Every row comes from one small tree of marks. The marks that hang from a mark follow it in brackets, in alphabetical order. Every link used is in the known rows. Which tree was each row made from?
Known rows
loveriv{baniz{roner}}: [  5 -17   3  -5  16  -2  12  10 -17  -2 -13  -2   5 -14  -6  20 -24   7
 -11]
loveriv{baniz}: [  9   7 -11   1  11 -12   6  22 -13  -2 -12  -3  -6 -11 -14  42 -14 -16
  -5]
moza{baniz{loveriv roner{somu}} vunelu}: [ -4 -34  11  -3  12  22 -16  -5   2 -18  28  -8  -2  24  10 -28  -4   2
 -17]
roner{somu}: [ -8  11 -21   4   7   0 -15  19   1 -21  22  18   3   3   1  25  18 -13
 -18]
kelubak{somu{roner{baniz{loveriv moza}}}}: [ 10  25  17 -16 -22 -18   9 -13  12  26 -27  -8 -10 -15   7  -7  -3 -13
  30]
faluz{kelubak{somu{roner{baniz}}}}: [  4   7   9 -15 -17 -83   1  -8 -33  17 -17   9 -19 -50  -8  32   4 -12
  20]
moza{baniz{roner} vunelu}: [ 11 -21   9  -5  19 -22  -1   3 -22 -15  28  -5 -12  21 -20  17  -2  -2
 -19]
loveriv{baniz{roner{somu}}}: [-10 -19  -8  -2   9  18  -2  12 -11 -15   3   2  23 -12   8   8 -25   4
 -13]
kelubak{somu{roner{baniz{loveriv}}}}: [  3  14  19 -22 -19 -37   1  -4   3   5 -23  13 -15 -34   1   4  -4 -14
  22]
loveriv{baniz{moza{vunelu} roner{somu}}}: [ 18 -25 -11   9   0  45   0  -6  10  15   9 -41  16  13  -5 -20 -32  -2
   8]
kelubak{somu{roner{baniz{moza{vunelu}}}}}: [ 33  17   4 -11 -30 -33   4 -13   9  26  -1 -23 -15 -12 -27  10  -8 -27
  41]
kelubak{somu}: [-17   7  -1  12  -1 -38  -5   8 -10   7   3   4 -22   4  -2  34  16 -13
  -9]
vunelu{moza{baniz{loveriv roner{somu}}}}: [-48   2  -1  12  10  10 -14  -1 -13 -24  21  21  41   4  19   2   1  11
 -29]
bidavi{baniz{moza}}: [-14  27  -8  26  -9  -8   9  16 -10   2  -3   8 -12  21 -15  35  22   0
   5]
roner{baniz{loveriv moza}}: [ 19   9  -4 -10   4  10  11  -3  17  10 -24  -9  -7   4  10 -20  -5   2
   6]
baniz{roner}: [  3  -9   4  -4  21 -10   6   5 -11 -11   6  17  -3   0  -6  14   8  13
 -23]
baniz{loveriv roner{somu}}: [-13 -22   5  -2  16  35 -10  -2  12 -14   6  13   8   2  22 -32   7  19
 -21]
loveriv{baniz{moza roner{somu}}}: [ -4  -9 -10   4   6  37   4   4  -3   5   0 -18  29   7  13  -2 -24   4
  -6]
bidavi{baniz{loveriv moza roner{somu}}}: [-34  -9   7  21  -9  47   0  -4   9  -2  -4   6  10  21  23 -34  11  30
   0]
somu{roner{baniz}}: [ 30  29  -3 -33  -6 -44   6  15  -9 -19  -4  28   0 -38 -26  41   1 -19
  12]

Write each row's tree
[ 30 -23  15   7  16  42   7 -21  27  28  -3 -32 -17  26  -4 -48  -1  16
   0] : baniz{loveriv moza{vunelu} roner}
[ 42   1 -18  -4  -4  -5   7  -3  13  10   2 -24 -13   6 -25  -4 -10 -12
  17] : roner{baniz{moza{vunelu}}}
[ 34  -1   1  13   8  34   0 -10  31  30  -2 -33 -29  29 -12 -26  10  -9
   6] : baniz{loveriv moza{vunelu}}
[ -3  -6 -15 -15   0  10 -10   7  14 -24  -4  14   5 -14  18 -22  -3   0
  -3] : roner{baniz{loveriv} somu}
[-12 -13  23 -10  26  -7   2   3 -18 -14   2  11  -7  17  15   1   3  11
 -31] : moza{baniz{loveriv roner}}
[  4   5 -15  -8  -4  29  -3  -1  24  -3 -10  -6  10   6  23 -32  -4   0
   5] : roner{baniz{loveriv moza} somu}
[ -4  15  14   4  -7 -68  -5  -5 -31  29  -5   6 -28 -31  -9  45  26 -17
   8] : faluz{kelubak{somu{roner}}}
[  3 -24  17  24  -6  37  10 -15  16  19  -8 -16 -21  25 -10 -40   3  25
  15] : bidavi{baniz{loveriv moza{vunelu} roner}}
[ 29  20   8 -33  -3 -19   5   5   7  -9 -19  22  -7 -36 -11   7   0 -11
  14] : somu{roner{baniz{loveriv}}}
[ 11  35   5 -15 -23 -43   8  -3  -4  17 -12  -2  -3 -17  -9  29  -1 -20
  27] : kelubak{somu{roner{baniz{moza}}}}
[ 26 -11 -17  -3 -10  39  -8 -10  37   6   2 -28  -2  11   4 -50 -11  -7
  18] : roner{baniz{loveriv moza{vunelu}} somu}
[ 27  -2 -30  -3 -11  13  -7  -1  20  -3  17 -21   4  10 -11 -16 -10 -14
  16] : roner{baniz{moza{vunelu}} somu}
[-33   6  11  10  17 -10   1  -3 -20 -11   6  19  23   1   5  13   1  14
 -28] : vunelu{moza{baniz{loveriv roner}}}
[  1  -2  21 -16 -15 -57   0 -17 -16  27 -32   3 -26 -47   8  -2   3  -5
  24] : faluz{kelubak{somu{roner{baniz{loveriv}}}}}
[-47  11 -14  12   8 -16 -12   8 -29 -34  36  27  49   2   3  36   3   3
 -31] : vunelu{moza{baniz{roner{somu}}}}
[-26 -18  21  13   3   9   8   3  -7 -11 -15  26 -12  -1   3 -12  10  32
  -6] : bidavi{baniz{loveriv roner}}
[ -7  -9   4   4  12  53  -3 -11  21   7   1  -8  13  23  29 -41   7  19
 -14] : baniz{loveriv moza roner{somu}}
[-28  29  -3  16  11 -19  -6   8 -16 -10   5  17  13   5  -3  35  12 -10
 -22] : vunelu{moza{baniz{loveriv}}}
[  5  16 -28  -8  -6   4  -2   8   7 -12   6  -1  17   4   7   2  -2  -8
   2] : roner{baniz{moza} somu}
[-32   1  -5  22 -11  22   2   6  -7 -12  12  14  17  18   7  -1  12  21
  -2] : bidavi{baniz{moza roner{somu}}}
[-12 -17  -7  27 -16  32  -3  -3   6  -3  22  -8   4  23 -12 -18   4  16
  12] : bidavi{baniz{moza{vunelu} roner{somu}}}
